What can hang from each mark:
k645: k330 k967
k636: k42 k143
k619: k42 k143
k143: k330 k619 k636 k967
k330: k42 k143 k645
k967: k42 k645

Every row comes from one small tree of marks. The marks that hang from a mark follow it in brackets, in the order of their numbers. Every link used is in the known rows. Which tree was each row made from?
Known rows:
k330{k42 k143{k636}}: [ 12.1   1.4  -3.1  -6.5  -2.6  10.7 -13.3  12.7  -8.0 -24.1   2.6  -4.2
   3.3 -21.0  -5.9   3.9  13.4  -8.1  -1.7   4.8   2.7   5.8  10.4  -4.6
  -9.1   8.4]
k619{k42 k143{k330}}: [  5.5   0.9  -5.4  14.4   4.9   7.7  -2.1  19.9   6.8  -2.4  -2.6  -0.6
  14.9  -5.8  13.0   6.1 -16.4   9.9   4.5  -3.7 -10.8  -8.1   1.0   2.3
  -3.5  -4.2]
k967{k645{k330}}: [  2.6   5.8  -1.2 -13.8   6.0  -8.3  -2.8 -21.6   5.1 -14.8  -8.1   1.9
   3.8   2.1   7.0  13.2  10.1   5.2   2.5   8.1   4.7  -9.2   1.7  -3.3
   1.6  -6.1]
k143{k636 k967{k42 k645{k330}}}: [ 11.7  15.0   5.3 -29.0   9.1 -13.3 -13.5   7.1  10.5 -29.4   0.5  -6.8
  10.3 -13.7  -3.0  11.9  17.2   8.5   1.1  13.2   3.6   2.6   6.2   0.7
  -3.4  -6.5]
k330{k143 k645}: [  2.8   2.9  -7.8   2.9 -10.4  -5.3  -2.8  -8.6  -3.5 -11.3  -0.1   4.3
   5.6 -11.3  -3.5  12.5   9.1   1.1  -4.3   3.7   4.2  -1.4   4.5  -5.8
  -6.8  -0.8]
k619{k143{k330{k645}}}: [  6.3   0.7 -11.3   7.3  -7.4   5.0   2.4  20.0   4.1  -8.9   7.0   6.8
  15.6  -7.8   3.1   9.3  -4.8  15.4   1.4  -8.4  -1.7  -7.0   6.5  -5.5
  -5.9  -1.5]
k330{k42}: [  4.5   2.2  -3.1   1.5  -4.4   1.8  -3.8   7.7  -5.8 -13.3   4.7   3.1
   3.8 -15.3   3.0   0.4   5.0  -2.6  -2.8   0.9   3.7  -1.7   5.2  -6.4
  -4.5   3.5]
k619{k143{k636 k967}}: [  4.4   0.5  -3.2 -14.9   7.0   8.3  -5.7  43.7   8.6 -16.4   5.9 -10.7
  10.7  -6.5  -2.3   1.1 -11.3   7.9   0.9  -3.8  -4.9   1.5   9.2  -0.5
 -12.2   3.6]
k143{k619 k636}: [ 10.1  -2.9   4.7  -6.8  -0.2  14.5  -4.1  12.4   1.0 -14.9   5.9 -11.7
   5.0  27.0  -9.4   1.8   6.4  -4.3   5.4   8.0  -1.6   9.6  17.9   1.5
  -8.5   7.8]
k619{k143{k330{k42 k645} k636 k967}}: [ 17.0   6.5 -15.9  -5.5  -3.8   3.3  -9.2  59.2  -1.2 -34.6  16.7  -0.9
  20.7 -27.9  -3.0   8.2  -3.0  16.0   0.7  -5.3  -0.1   1.0  16.9 -10.0
 -16.0   3.8]
k619{k143{k330{k42}}}: [  8.6   0.0  -7.5  11.3  -2.9  10.7  -0.7  30.2  -1.1 -14.0   7.4   6.6
  13.8 -18.2   6.0  -0.2  -6.2   9.7   2.4  -8.2   0.0  -6.5   6.9  -6.5
  -6.0   2.1]
k645{k330{k143{k619 k636{k42}}} k967}: [ 11.6  -1.8  11.0   6.0 -16.1 -10.7   1.4  21.8   0.4 -12.8 -15.0 -13.3
   4.2  11.5   3.4  12.7  22.3  -3.1   4.1  10.0  14.9   2.6  -0.3   5.5
  -7.6   0.0]
k143{k330{k645} k619 k636 k967{k42}}: [ 24.4  12.3  -0.2  -1.5  -9.0 -13.1  -8.7  39.7  -0.1 -31.4  19.1  -3.4
  19.3  -0.1 -16.2   5.3  11.7  12.7   4.4   9.2   2.7  14.0  18.8  -2.1
  -9.9  -2.1]
k143{k636 k967{k42}}: [  9.5   9.0   6.3 -17.2   2.8  -6.7 -11.4  26.5   6.3 -15.4   8.1  -8.6
   6.3 -13.7  -8.8   0.0   7.3   3.7  -1.3   5.9  -0.8  10.6   5.3   3.2
  -4.4  -1.2]
k636{k42 k143{k967{k645}}}: [  9.6   5.8 -13.6  -1.2 -11.9  -4.0  -1.0  30.6   2.2  -1.6   5.2   0.2
   4.1 -15.0   3.4   5.9  -5.4  16.1  -2.4   2.3   7.3 -13.4  -0.7 -15.4
   3.6  -1.5]
k645{k967}: [ -1.1   1.6  -5.0   5.8 -14.3  -4.9   6.4  22.8  -8.0   4.2  -7.6  -5.3
   0.6  -0.2   9.3   4.2   1.3  -2.7  -4.0  -1.8   6.8   1.6  -8.5   4.5
   0.1  -2.6]
k330{k42 k143{k619 k636 k967} k645}: [ 19.2   7.7  -7.3  -4.5 -12.4  -5.9 -12.7  33.5 -11.7 -45.2  13.5  -5.5
  15.3 -12.4 -11.6   9.4  12.5  -1.2  -2.8  12.5   7.4   7.8  23.9 -11.9
 -22.3   6.8]
k636{k42 k143{k330{k645}}}: [ 14.0  -0.4 -15.6  16.3 -25.4   1.7   4.4  28.4   2.1   5.1  10.7   8.5
   7.7 -15.2   2.7  10.1   3.6  21.4   0.3  -6.0   7.5 -10.8   0.7 -14.0
   3.9   0.3]
k636{k42 k143{k619}}: [  8.5  -6.2   1.6  14.4 -21.4  11.2   7.0  19.8   5.9   5.6   6.5  -1.1
   5.0  17.7   2.0   1.4  -0.5   8.3   1.4   2.4   7.2 -10.3   6.8 -11.6
  -1.1   5.8]
k645{k330{k42 k143{k619 k636 k967}}}: [ 15.6   2.7  10.0  -8.6   1.8 -12.6  -8.8  26.8  -1.1 -40.8   1.5  -6.1
   9.5  -8.0  -5.0   2.4  12.6  -1.2   4.4  11.0  10.7   5.2  13.7  -4.2
 -18.7   2.6]

Write each row's tree:
[  4.2   2.0   1.7   5.3 -14.8 -15.6   2.3  16.1  -7.4 -19.0 -14.2  -0.6
   4.5 -21.4  15.8   9.4  17.1  -4.8  -3.6   2.5  17.7  -3.2  -8.5  -0.2
  -8.8  -3.5]
k645{k330{k42 k143} k967}
[ 16.4  11.3 -12.7 -16.2   2.3  -2.3 -18.4  25.1 -13.0 -37.8   4.9  -5.0
   6.8 -30.4  -7.7   6.8   8.1  -2.2  -2.3  10.3   4.2   4.5  12.4 -10.1
  -9.6   3.2]
k330{k42 k143{k636 k967{k645}}}
[ 18.3  11.2   1.0  -6.6   2.6 -11.6 -11.6  42.1   0.0 -17.5  11.8  -3.2
   8.4 -22.7 -12.4  -2.9   5.8  10.8   4.3   1.6  -0.8  14.1   3.6   3.5
  -0.4  -4.0]
k143{k330 k636 k967{k42}}
[ 11.5   5.7   2.8 -12.0   8.6   0.1 -11.0 -18.4   5.1 -27.6 -12.3  -9.7
  10.2  15.5   3.8  20.0  12.6  -2.5   5.6  19.5  -0.7  -3.8  12.4   0.4
  -7.3  -3.0]
k967{k645{k330{k143{k619{k42} k636}}}}
[ 13.2   4.9  -0.2  -7.8   1.2  -9.6 -10.5  38.0   1.5  -7.5   4.3 -12.2
  -0.3 -13.2 -11.7   1.2   4.2   6.3   2.8   3.9   0.7   6.5   3.7  -1.5
  -2.6   2.9]
k143{k636{k42} k967}
[ 21.9   5.8 -12.3  14.4 -16.1  -5.7   1.4  46.2  -3.8  -9.4  11.9   2.9
  11.4  -0.3  -3.9   1.4  -6.3  20.8   5.8   4.6   8.5  -8.6   6.5 -16.6
   2.7  -2.2]
k636{k42 k143{k330 k619 k967{k645}}}
[  5.5   4.6 -14.9  17.6 -12.3   0.6   2.0  32.6   1.3  -5.6  -5.4  -2.3
  20.5  -8.3  19.8  18.9 -10.0  11.6  -1.6  -3.2  -4.3  -8.9  -1.4   1.1
  -7.8  -6.5]
k619{k42 k143{k330{k645{k967}}}}
[  0.7   9.1  -4.1   2.9 -25.3 -10.2   3.0   5.8  -0.9  -3.9  -0.8   0.3
  10.8  -7.7   9.3  16.6  16.4   3.3  -9.9   3.9   9.2  -0.5  -3.2   1.0
  -2.4  -5.9]
k330{k645{k967{k42}}}
[ 20.4   2.9 -11.0  20.1 -24.6 -11.1   4.8  53.3  -0.9  -8.9  17.3   4.3
  14.0  -4.4  -4.4   3.7  -4.6  23.1   3.3   0.3  10.5  -6.4   8.8 -16.5
  -4.6  -0.4]
k636{k42 k143{k330{k645} k619 k967}}
[  1.9  11.2   4.7 -13.6   5.1  -9.9  -3.5   9.5  15.6 -21.6  -1.8   1.8
  18.0 -10.1   9.8  10.2   1.4  14.7  -1.0   4.8   3.0 -12.0   2.6  -3.5
  -6.0  -9.1]
k619{k143{k967{k42 k645{k330}}}}
[ 18.8   9.5  -0.3 -21.9   6.3  -7.8 -11.4  25.8  -0.6 -46.3   6.1  -9.8
  13.3   6.6  -4.8   8.9  10.5   3.3   5.1  16.7   7.2   3.4  21.2  -7.5
 -14.2   1.9]
k143{k619 k636 k967{k645{k330{k42}}}}
[ 13.6  10.8 -16.7   1.4   2.0  -2.3  -6.2  42.7  -5.3 -28.0   9.0   5.7
  17.4 -27.1   3.7   2.3 -10.7  15.3   1.7  -2.6   1.4  -7.3   8.0 -11.5
  -6.0  -3.1]
k619{k143{k330{k42} k967{k645}}}
[ 10.0   2.6 -14.2   9.8 -10.3   7.5  -0.9  26.5  -0.9 -20.1  10.9   9.0
  18.7 -20.2   6.2   9.4  -0.1  13.3  -0.8  -7.0   1.8  -8.1  11.4 -11.0
  -9.3   1.0]
k619{k143{k330{k42 k645}}}
[  9.7  -2.8  -5.9  -2.6   3.1  18.7  -3.6  33.3   6.1 -10.6   5.7  -4.1
  11.2  -2.5  -1.4   2.5  -4.8  10.4   6.1  -8.7  -6.4   1.5   9.4   0.5
  -5.6   4.4]
k619{k143{k330 k636}}
[ 13.9  -0.8  -8.5  -2.3  -0.6  21.4  -7.0  37.6   1.1 -22.0   9.6  -1.3
  14.3 -15.5   0.0   3.1  -0.9   7.7   3.8  -7.3  -3.3   0.8  13.6  -4.2
  -8.6   7.2]
k619{k143{k330{k42} k636}}
[  7.6   6.4   3.0  -2.0   6.4  -8.2  -5.9 -25.3   3.3 -22.4 -13.5  -2.5
  10.1  14.1   8.8  17.2   8.7  -0.4   4.2  19.0   2.5  -9.0   6.7  -1.8
  -4.7  -7.3]
k967{k645{k330{k143{k619{k42}}}}}
[ 10.0   3.3 -15.6   3.7  -8.8  11.2  -3.6  42.2   3.2 -12.2  -3.5 -10.3
  20.4  -7.4  14.1  22.1  -4.5   9.9  -0.1  -1.8  -7.4  -1.9   5.5   3.7
 -10.3  -1.4]
k619{k42 k143{k330{k645{k967}} k636}}
[ 15.7  10.1  -1.7 -20.4   7.1 -17.3 -12.8  18.8   5.9 -20.4  -3.2 -10.2
   3.2 -11.3  -5.3  13.2  13.4  10.8   5.1  11.4   5.3  -1.9   4.8  -4.2
  -0.8  -2.6]
k143{k636{k42} k967{k645{k330}}}
[ 11.0   6.6  -7.8 -13.5   2.9   5.8 -10.3  32.8   7.1 -16.5   2.1 -10.7
  11.1  -8.0  -2.5  11.2  -2.3  12.1   1.4   3.2  -2.5  -6.0   9.8  -6.9
  -4.8   2.3]
k619{k143{k636{k42} k967{k645}}}
[ 14.7   9.7  -5.7  -6.8  -4.1  -1.3  -8.1  43.7   9.3 -23.4  13.6  -1.0
  21.9 -21.2  -4.4   9.3   2.0  19.2   0.6  -3.4  -1.9   3.0  11.6  -2.2
  -9.6  -2.3]
k619{k143{k330{k645} k636 k967{k42}}}
[ 13.4  -1.4  11.1  -6.6  -0.8   1.1  -7.2   4.0   1.6 -35.0  -1.6  -4.6
   8.3   2.2  -1.8   6.2  19.7  -5.1   4.7  10.7   9.2   2.5  14.9  -3.2
 -15.0   5.0]
k645{k330{k42 k143{k619 k636}}}
[  7.4   9.0  13.1   3.9  -4.4 -16.3  -1.3  18.3   2.8 -15.1   8.8  -2.7
  11.5   8.4  -6.8  -5.5   1.3   3.0   0.3  11.1   4.6   5.4   7.2  -0.1
  -6.2  -4.3]
k143{k619 k967{k42}}
[ 13.9   6.8 -14.9  -2.7   4.6  -0.2 -10.4  49.5   6.6 -22.2   5.8  -8.3
  21.7 -16.4   4.1  14.3 -13.7  16.5   2.7  -0.5 -10.4  -0.3  10.6  -1.2
 -13.9  -2.5]
k619{k42 k143{k330{k645} k636 k967}}
[  6.8   2.5   4.7   1.0 -14.3   0.7   4.9  32.2   6.9 -11.1  13.5   0.2
  13.4   6.5   1.8  -4.9  -6.7   9.8  -2.4   3.6   6.7  -2.8   6.8  -7.8
  -6.9  -0.8]
k636{k143{k619 k967{k42}}}
[ 14.1  11.5  -6.0 -29.1   9.8  -9.7 -14.2  22.6   0.2 -38.8   2.4  -6.9
   8.3 -18.6  -1.1  10.2  10.0   5.0   1.8  10.6   5.8   1.4  11.6  -6.6
  -9.0  -0.3]
k143{k636 k967{k645{k330{k42}}}}
[ 5.9 -3.6  0.4 -4.6 -2.3 19.1 -5.0 20.5 12.7 -2.5  0.0 -9.8  7.4  1.7
 -0.5  8.6  3.2  6.8  2.1 -2.2 -4.1 -4.5  8.2 -1.7 -4.4  7.1]
k619{k143{k636{k42}}}
